Each row comes from the steps of one walk. Every step used is in the known rows, and no mark comes twice. Write the walk behind each row, first mark first.
In the rows, zero is written as 128.
Known rows:
giguk-mases-pefi-fofud: [154 116 111 120  95 100 136 135 140 117 130 156 118 136  96  99 147 143
 126 115 124  66  85 144  99]
giguk-mases-pefi: [133  91  98  79 103 125 139 138 136  79 109 121 116 132 106  83 129 115
 100 103 115 103  82 110  79]
mases-pefi-fofud: [115 143 103 127 148  94  97 131 127  98 115 164 133 142 108  80 133 141
 116 108 116  75  77 158 102]
pefi-fofud-dabam-deku-giguk: [130 184 163 185 164 105 172 121 112 197 171 124 173 177 133 231 118 155
 138 145 113 147 165 170 181]
dabam-mases-pefi-fofud-giguk: [129 120 150 138 102 100  63 107 127 103 104 184 166 113 110  95 165 169
 136 137 139  80 128 122 113]
ruzuk-mases-dabam-deku: [110 109  94 149 166 187 134 129 131  76 106  56 139  64 173 117 101 113
 103 101 130 166 138 119 131]
ruzuk-mases-dabam-deku-giguk: [ 94 130 123 161 134 179 147 115 131  95 134  75 156  86 151 167  86 109
  94 110 124 195 155  96 151]
fofud-giguk-mases-dabam-deku: [128  89  92 144 119 161 148 128 121 132 149  81 163  75 150 149 123  84
 133 156 121 154 179  94 137]
ruzuk-mases: [119 117 108 104 170 143 121 142 148  83  98 102  55 149 135  73 115 162
  92  97 143 144  84 114 108]
pefi-fofud-giguk: [106 146 118 138 165  81  88 135 131 154 143 174  90 165 117 103 142 159
 143 155 134 107 114 141 139]
giguk-mases-dabam: [134  97  52 118 118 168 138 133 152 104 119  90  79  89 143  71 107  97
  93 142 119 117 119 103 113]
ruzuk-deku: [102 101 140  94 181 132 114 138 115 116  95 136  89 141 145  97 113 117
 137 124 124 168  95 108 112]
deku-pefi-fofud: [135 169 129 112 136 118  96 147 120 188 123 182 100 151  95  96 150 132
 141 145 145 107  97 168 159]
pefi-fofud-giguk-mases-dabam-deku: [144 112 108 178 110 132 142 124 127 166 171 105 161  75 137 168 140 114
 158 167 127 119 179 128 159]
deku-dabam-mases-pefi-fofud-giguk: [124 173 182 164  82 112  63  74 141 102 129 161 185 112 141 113 163 192
 137 155 141  89 166 145 117]
deku-giguk-mases-pefi: [113 110 126  94  73 115 149 129 133  94 135 146 127 153  85 132 111 110
  95 113 104 128 104  86  98]
mases-dabam-deku-ruzuk-fofud: [116 132 165 145 161 152  92 115 121 103 112 142 169  71 165 163 115  44
 196  97 157 176 156 143 128]
dabam-mases-pefi: [117 103 106  91 118 155  84 117 132  55  58 133 161 104 132  60 139 137
  94 110 124 109 106 108  77]
fofud-giguk: [ 88 127 100 106 171 106  90 142 125 117 118 140  94 163 124  87 123 132
 119 143 125 139 112 107 118]
ruzuk-fofud-giguk-mases-pefi: [146  75 181  83  94  91  87 131 129  86 151 210 109 132  91 121 152 114
 169 116 156 117 113  88  86]
dabam-mases-pefi-fofud: [133 127 120 133 109 126  87 109 140  91  83 166 165 107 119  76 163 164
 119 120 134  75 101 145  99]
giguk-mases: [134 101  76  94 120 133 150 145 153 126 116 110  71 151 122  83 126 120
 107 131 125 125 101 110 103]
pefi-fofud: [113 155  88 136 171 107 111 135 146 142 119 150  90 161 126  80 132 149
 124 135 125  98  90 158 129]
mases-dabam-deku-ruzuk: [100 142 113 144 161 165 125 121 115 110  98  75 177  80 171 145 101  54
 152  98 128 163 153 147 137]
giguk-mases-pefi-fofud-dabam-deku: [191 122 166 153 118 114 186 130 110 158 159 108 183 129 130 195 149 151
 148 107 117  86 142 174 130]
deku-dabam: [ 94 188 101 127 159 152 110 114 153 102 117  95 106 156 165  80 113 142
  97 148 115 139 128 142 112]

Write each row's walk:
[136 114 114 135 108 164 164 124 128 127 114  68 158  75 165 157 113  53
 158 102 133 156 165 136 129]
giguk-mases-dabam-deku-ruzuk
[113 123 112 131  97 144 191 134 134 155 147  95 167 157 124 193 118  95
 120 144 107 179 148  97 134]
dabam-deku-giguk-mases
[165 143 183 140  84  76 177 121 126 154 181 160 119 172  85 188 123 169
 118 118 117  88 128 145 134]
deku-giguk-mases-pefi-fofud-dabam
[150 121 174 131  96 125 202 127 105 135 157  96 195 146 119 234 115 119
 115 107 104 149 163 119 131]
fofud-dabam-deku-giguk-mases-pefi
[173 184 169 125 154 110 120 149 105 210 144 165  83 168 108 140 146 166
 145 140 146  99 112 192 173]
deku-pefi-fofud-dabam
[ 71 142  82 160 149 166 140 118 118 113 133  91 192  91 151 161  84  72
  97 148  94 181 162 102 153]
mases-dabam-deku-giguk
[175 140 188 135 155  90 130 129 126 101 135 136  88 146 116 127 128 212
 118  69 147  79  91 170 124]
ruzuk-mases-pefi-fofud-dabam
[115 138 158  99 149 122 116 137 144  99  95 114  55 155 141 101 117 138
 140  53 161 150  90 136 114]
deku-ruzuk-mases
[109  84 147 123  92 150 155 119 128 132 147 131  95  91 127 147  87  90
 123 148 116 183 143  62 134]
ruzuk-deku-giguk-mases-dabam
[117 110  85 126 160 170 106 130 150  61 104  85  59  86 155  57  94 136
  84 101 140 141 104 107 116]
ruzuk-mases-dabam
[118 160 138 117  96 167  84  81 146  51  82 109 182 102 164  72 136 155
  93 131 123 116 138 127  83]
deku-dabam-mases-pefi
[160 132 142 127  72 120 104 133 121 192 168 178  91  88  92 120 150 118
 157 176 154  99 143 128 180]
deku-pefi-fofud-giguk-mases-dabam
[143 116 121 135 109  82 131 135 146 173 163 161  75 164 104 122 157 160
 150 157 137  99 124 126 134]
pefi-fofud-giguk-mases
[ 98 151 132 122 165 135 139 137 112 131  91  98 172 144 155 162 119  81
 164  90 128 168 134 155 128]
dabam-deku-ruzuk
[ 72 150 110 137 153 142 152 128 121 134 127 107 183 158 133 175 105  96
 111 142  99 188 142 113 143]
dabam-deku-giguk
[156 114 146 107 140 147 109 115 119  75  81 117 145 117 141 100 136 167
  97 108 128 100 123 133  95]
fofud-dabam-mases-pefi
[115  93 173  98  98 119 166 128 127 153 146 150  88 158 113 160 106 112
 133 137 117 187 122  69 127]
ruzuk-deku-giguk-mases
[132  91  82 115 112 140 122 131 138 118 142 112  81  94 132  90 119 107
 114 156 126 129 143  80 122]
fofud-giguk-mases-dabam
[164 130 172 133  78 113 141 144 106 234 169 161 163 134  96 193 177 121
 190 170 150 127 159 146 183]
dabam-deku-pefi-fofud-giguk-mases
[144 113  99 155 105 109 115 124 142 151 163 138  83  97 118 100 134 136
 138 166 135  90 141 115 144]
pefi-fofud-giguk-mases-dabam
[128  80 127  86  98 102 120 143 123  92 133 145 118 135  95 106 136 123
 122 119 120 107 109  92  90]
fofud-giguk-mases-pefi
[118 149 124 102 148 165 121 153  95 164 102 120 170 130 128 145 134  84
 137 143 132 169 123 144 154]
dabam-deku-pefi
[154 163 129 151 190  98 133 137 130 166 145 137  79 177 134 119 131 183
 126 132 125  91 113 185 143]
pefi-fofud-dabam
[125 168 164 145 131 113 105 144  90 212 154 170 179 138 109 177 163 123
 181 162 144 141 151 162 186]
dabam-deku-pefi-fofud-giguk
[165 153 171 177 108 104 213 127 126 217 190 119 153 174 122 244 131 154
 146 143 120 135 172 153 174]
pefi-fofud-dabam-deku-giguk-mases
[154 121 125 116 159 157 121 121 134 120  81 102 106 142 159  98 135 170
 102 131 133 124 138 134 118]
fofud-dabam-mases
